Each row comes from the steps of one path. Every step used is in the known rows, and no mark comes twice. Write the path behind each row, first mark first.
In the rows, zero is written as 128.
Known rows
T > Y > G > N: [152 107 168 122  95 150 129 159 144 138 112 171 159 104 153  87 131 103
  59 151 170 141 114 117 112 102  93 139 136 141 139  80 134 119 145  97
  82  99 146 136 125]
S > T: [144  78 129 120 133 141 142 169 143 167 131 114 121 145 127 130 156 122
  72 174 121 123 119 103 133 113 142  96 135 105  91 125 133 137 120 167
 179 115 113 129 132]
L > W: [153 150 115 124 107 122 116 104 154 139  98 155 120 110  97  99 125 104
 133 143 137 125 151 151  90 106 108 112 118 109 135 157 107 129 142 102
 130  99 163 151 104]
P > Z > Q > T: [163 128 140 126 135 142 113 175 180 191 162  91  88 152 121 131 154 151
 164 103 129 141 128 133 172 111 116  73 114 196  74 208 158  87 137 125
 113 110 196 143 175]
Q > T > N: [157  96 161 108 149 181 148 149 148 140 126 120 152 158 148 128 164 122
 125 119 127 135  92 142 167  71  98 111 149 126  55 140 122 134 113 145
 101 109 110 142 142]
T > Y: [150 115 157 128  97 133 109 162 140 137 137 133 139 120 143 105 130 127
  84 145 137 152 109 104 113 106 136 122 123 129 114  82 158 150 143 103
 108 115 134 153 116]
M > Q > T > Y > G > N: [112  94 157 113 137 165 118 111 166 108 117 136 147 145 138  95 155 153
 134 158 103 158 102 136 156 124 151 134 132 123  72  85 156 150 104 165
  75 101 154 141 147]
P > Z > Q: [161 130 135 128 130 126 116 177 167 186 165 105  76 140 115 129 142 151
 160 102 133 137 146 137 152 134 118  86 110 194 102 215 151  76 148 133
 126 110 198 141 179]
L > W > Q: [154 169 100 133 119 127 118  72 152 124  41 162 125 100  90  82 125 119
 158 148 142 127 145 145  66 102 120 105 110  94 151 158  81 124 144  98
 153 100 205 156  87]
W > Q > M: [125 144 100 138 150 144 131  57 133  71  32 135 129 116  97 108 150 170
 182 125 127 135 122 123  97 135 171 120  93 104 125 149  86 121 110 135
 150 120 205 141 111]
L > W > Q > T > Y: [163 162 117 130 113 145 109  82 169 133  39 149 141 109 101  76 137 118
 147 156 142 141 120 133  80  71 119  89 113  96 117 135  99 142 138  82
 135  94 205 166  80]
P > Z > Q > T > Y: [170 124 150 125 125 143 107 186 184 194 164  92  91 150 126 124 154 150
 150 109 133 149 121 125 167 103 118  72 113 196  69 191 169  95 142 116
 106 105 198 151 170]
Z > Q > T > Y: [172 115 135 110 132 163 120 154 172 153 142 104 109 165 122 124 167 153
 127 113  97 143  99 129 172  90 122 106 128 144  76 133 186 136 138 136
  79 138 164 149 137]
Z > P: [133 152 146 142 118 114 123 188 160 153 150 126  82 132 147 129 108 116
 139 121 137 134 146 131 124 151 135  98 126 179 117 180 127  94 130  96
 154  98 164 115 152]
Q > T > Y > V: [140 101 162 114 115 166  90 135 169 149 138 115 161 155 165 117 164 127
 126 159 121 154  82 108 148  66 144 107 121 138  59  90 162 182 114  96
  67 100 127 155 103]
V > Q: [101 113 136 120 137 135 114 116 137 113 153 122 109 152 116 131 136 162
 153 139  87 146 146 155 147 176 172 138 131 111  95 126 147 139 117 179
 116 122 139 135 155]
M > Y > G: [129 101 182 122 105 151 111  86 128 139  98 131 183 109 150 138 187  98
 151 170 169 114 150 133 115  97  79 151 117 155 112 143  97 122  99 129
  85 112 128 133 115]
C > N: [162 134 124 126 137  94 123 153 142  89 117 115  69 128 164 121 134 180
 165 106 101 131  82 117 142 159 151 121 132 129 139 118 135 104 133 125
 104 132 129  96  95]
T > Y > Z: [137 127 162 132  84 104  77 182 131 122 156 127 125 133 138 129 122 129
 111 143 117 145 111 115 108 125 142 123 119 128 132  59 168 142 134  97
 130  92 109 146 104]
M > Y > V > Q > T > N: [111  71 187  96 125 155  86  73 155 120 146 137 161 158 165 146 211 140
 195 186 102 132 141 152 134 123 145 154 104 152  47 170 127 162  92 177
  54  81 121 153 121]
M > Y > V > Q > T: [ 99  83 178 103 120 146  74  61 158 120 145 125 162 155 161 147 204 142
 201 191 100 134 140 141 134 127 156 150  99 154  55 156 137 171  88 162
  54  90 128 147 111]
V > Q > M > Y > T > N: [110  74 161 106 142 166 122  77 160  84 126 128 136 158 108 137 201 173
 189 147  89 148 154 165 148 172 172 145 107 101  55 172 128 143  88 208
  88  88 159 155 165]
Q > M: [124 109 117 126 137 141 127  89 138  77 106 124 119 131 100 132 158 159
 154 109 116 133 130 133 130 146 167 130  95 124  92 154 122 129  99 146
 111 116 156 135 140]
Q > M > Y > Z > P: [112 114 155 129 115 119  90  96 151  69 122 112 116 137 112 159 179 154
 199 127 109 125 143 138 123 161 163 130  80 156  77 169 127 117  76 140
 114  81 149 130 131]
Y > T > N: [161  88 160 106 135 178 166 138 160 157 103 155 178 140 137 118 183  99
 136 145 151 133 132 147 130 101  78 121 146  81 139 167 100 137 133 143
 125  78 139 156 148]
L > W > Q > M > Y > V: [143 145 109 123 115 135  98  29 164  98  36 166 132 105  91  91 164 133
 193 163 132 128 152 150  60 109 146 117  81 105 119 186  75 136 120 111
 121  78 216 166  83]
V > Q > M > Y: [ 97  92 148 115 137 146 105  70 149  74 133 115 119 153 104 141 180 183
 188 142  81 147 153 156 146 184 193 146  99 118  54 154 141 143  85 199
  89 108 156 144 155]
S > T > Y: [159  68 149 120 111 144 130 194 151 173 137 118 129 138 137 114 157 122
  41 186 128 140 106  86 122  98 147  92 131 105  82  92 154 152 131 148
 166 105 118 146 123]
W > Q > M > Y: [122 135 119 136 145 148 121  37 138  67  27 130 145 113 105 113 173 169
 199 140 129 131 126 121  96 130 164 126  85 114 108 158  85 123  97 140
 135 114 205 144 104]

Which path is each row?
[112  85 146 113 124 144  94  48 150  73 112 131 143 135 125 145 203 158
 194 150 112 128 141 135 119 142 174 149  72 147  66 178 118 149  79 156
  69  91 152 145 122] -> Q > M > Y > V
[127 133 118 122 119  98  85 146 135  93 157 112  74 165  92 168 146 162
 188 101  73 117 136 158 138 171 154 131 104 136 131 136 164 103 115 151
 135 101 130 127 131] -> Y > Z > Q > M
[121  97 145 121 128 145 114  62 146  70 100 117 141 127 110 142 191 157
 176 131 119 128 136 130 127 138 155 139  83 139  69 168 120 135  81 156
  90 108 153 140 129] -> Q > M > Y
[107  89 151 111 133 157  91 104 165 113 139 121 140 158 143 110 164 165
 162 166  82 164 104 131 149 124 187 132 116 121  57  94 164 179 101 166
  77 100 147 155 135] -> M > Q > T > Y > V
[162 121 120 110 147 160 130 138 166 150 138 101 103 170 115 136 166 152
 150 105  92 132 108 141 178 101 118 109 131 144  82 157 172 125 131 149
  89 145 162 137 142] -> Z > Q > T
[ 97  86 173 105 116 134  75  62 148 116 147 136 153 146 157 146 196 143
 197 191 103 129 153 144 121 144 158 159  96 153  74 162 132 162  96 167
  62  90 129 146 115] -> M > Y > V > Q
[125  90 153 118 128 159 121  55 165  83  86 119 166 130 111 138 211 148
 186 144 127 132 138 129 129 130 142 130  86 118  81 172 117 147  79 146
  89  92 165 148 128] -> Q > M > Y > T
[158 121 128 127 134 131 115 159 172 162 155 103  71 141 102 133 157 166
 172  93 127 139 146 139 154 144 138  87  94 192  85 228 148  76 134 142
 117 104 212 145 185] -> P > Z > Q > M
[117 103 160 117 131 161 102 130 162 127 152 103 131 167 132 122 153 162
 140 148  87 166 112 136 167 130 173 115 135 113  48  92 171 167 109 157
  87 115 140 151 143] -> V > Q > T > Y
[118  86 151 107 158 167 132 114 151 108 129 125 132 161 133 117 164 161
 161 139  86 151 112 156 162 127 155 134 135 111  54 129 139 145  99 202
 100 106 135 147 162] -> M > Q > T > N
[123  83 157 112  99 140  74 124 155 117 158 148 128 143 148 113 160 155
 129 169 104 163 124 125 111 139 196 142  95 130  83 105 161 177 126 134
  67  84 146 167 123] -> T > Y > V > Q > M
[108 112 161 124 126 138  87 144 169 113 149 107 116 160 138 121 145 161
 166 151  81 163 109 134 151 140 181 115 122 132  63  93 171 152  98 152
 109  89 148 144 143] -> M > Q > T > Y > Z > P
[149 155 108 130 118 135 111  40 162  96  28 157 131  99  81  89 156 133
 181 150 138 128 149 147  67 107 133 110  88  99 121 178  77 127 122 112
 135  90 218 161  88] -> L > W > Q > M > Y
[167  86 136 101 144 167 141 100 170 111 117 127 112 156  99 140 214 163
 175 111 100 126 141 158 151 132 122 134 100 133  83 213 143 112 117 189
  82 112 184 154 159] -> Z > Q > M > Y > T > N
[ 89  97 150 118 131 132  88  80 145  67 144 112 112 158 101 153 176 184
 200 141  71 143 153 161 144 192 197 147  98 118  62 142 146 139  80 196
 100  97 145 140 149] -> V > Q > M > Y > Z
[122  91 159 106 152 172 129 131 151 123 151 116 126 175 130 131 161 158
 151 132  86 153 122 164 174 134 153 126 145 109  44 135 143 142 107 192
  96 109 126 145 164] -> V > Q > T > N
[150 126 153 125  89 107  79 187 141 128 164 123 105 144 127 132 133 142
 118 132 103 143 113 124 120 130 139 124 117 136 130  78 185 131 143 112
 120 100 126 149 114] -> T > Y > Z > Q
[119  98 166 117 125 171 102 129 158 136 142 109 144 160 135 121 159 149
 134 154 106 163 117 142 162 120 156 121 138 115  57  90 157 160 107 151
  80 112 141 149 144] -> V > Q > T > Y > G
[132 140 130 121 121 108  82 162 143 122 163  99  91 175 110 167 142 147
 180 110  74 120 117 151 157 138 130 116 125 140 122 115 174 114 118 136
 130 106 115 124 120] -> Y > Z > Q > T
[111 105 149 124 118 123  91  75 140  60 115 113 131 136 106 158 185 158
 195 130 105 123 138 137 124 153 161 139  80 139  81 151 128 128  75 151
 105  91 136 135 121] -> Q > M > Y > Z
[125  90 154 122 121 157 115  61 139  83  87 126 157 117 116 141 200 138
 170 140 144 123 145 136 121 124 134 145  87 142  81 164 101 124  78 148
  81 104 156 139 131] -> Q > M > Y > G
[ 91 106 157 122 128 126  87 100 156  75 152 111  96 160 107 153 169 180
 204 139  74 146 160 162 143 200 198 136  97 136  58 162 145 128  81 185
 108  86 157 135 158] -> V > Q > M > Y > Z > P
[124  90 162 112  96 136  74 138 151 135 164 149 131 143 159 111 151 144
 120 177 109 160 123 124 110 132 183 142 106 132  95  97 163 176 135 128
  73  88 136 165 118] -> T > Y > V > Q
[160  76 147 118 106 127 109 212 152 167 156 111 105 155 126 132 159 132
  65 177 104 133 109  99 127 114 151  94 128 109  91  91 172 140 131 155
 174  96 112 143 121] -> S > T > Y > Z > Q
[163 115 151 119 122 143  93 177 188 196 172 102  93 154 135 126 162 150
 162 121 129 149 124 128 160 105 130  78 105 201  68 199 167 106 142 117
  91  93 198 155 165] -> P > Z > Q > T > Y > V
[135 152 132 138 130 148 102 107 146 112  56 115 151 134 130 106 143 149
 163 146 126 146  86 107 113  87 146  97 119 108 112  85 122 142 118  96
 142 109 175 146  85] -> W > Q > T > Y > Z
[149 119 149 125  92 113  78 174 144 111 158 122 102 145 118 134 143 152
 125 126  99 145 114 125 120 136 154 124 106 134 118  87 183 132 133 118
 115  96 136 151 118] -> T > Y > Z > Q > M
[156  99 128 107 139 158 127  88 173 110 114 116 112 154  94 141 208 166
 182 116  96 127 141 148 151 136 132 129  95 135  91 198 153 121 114 173
  82 120 191 149 149] -> Z > Q > M > Y > T
[156 116 143 125 130 133 109 145 176 157 151 100  82 139 107 136 174 165
 184 104 128 136 150 138 152 140 132  92  88 200  73 236 148  78 125 147
 108 101 210 146 180] -> P > Z > Q > M > Y
[167 106 135 104 129 162 106 144 175 156 149 113 109 171 132 127 175 152
 139 126  92 143 102 131 164  92 134 113 119 150  75 141 185 147 137 137
  66 126 164 153 131] -> Z > Q > T > Y > V
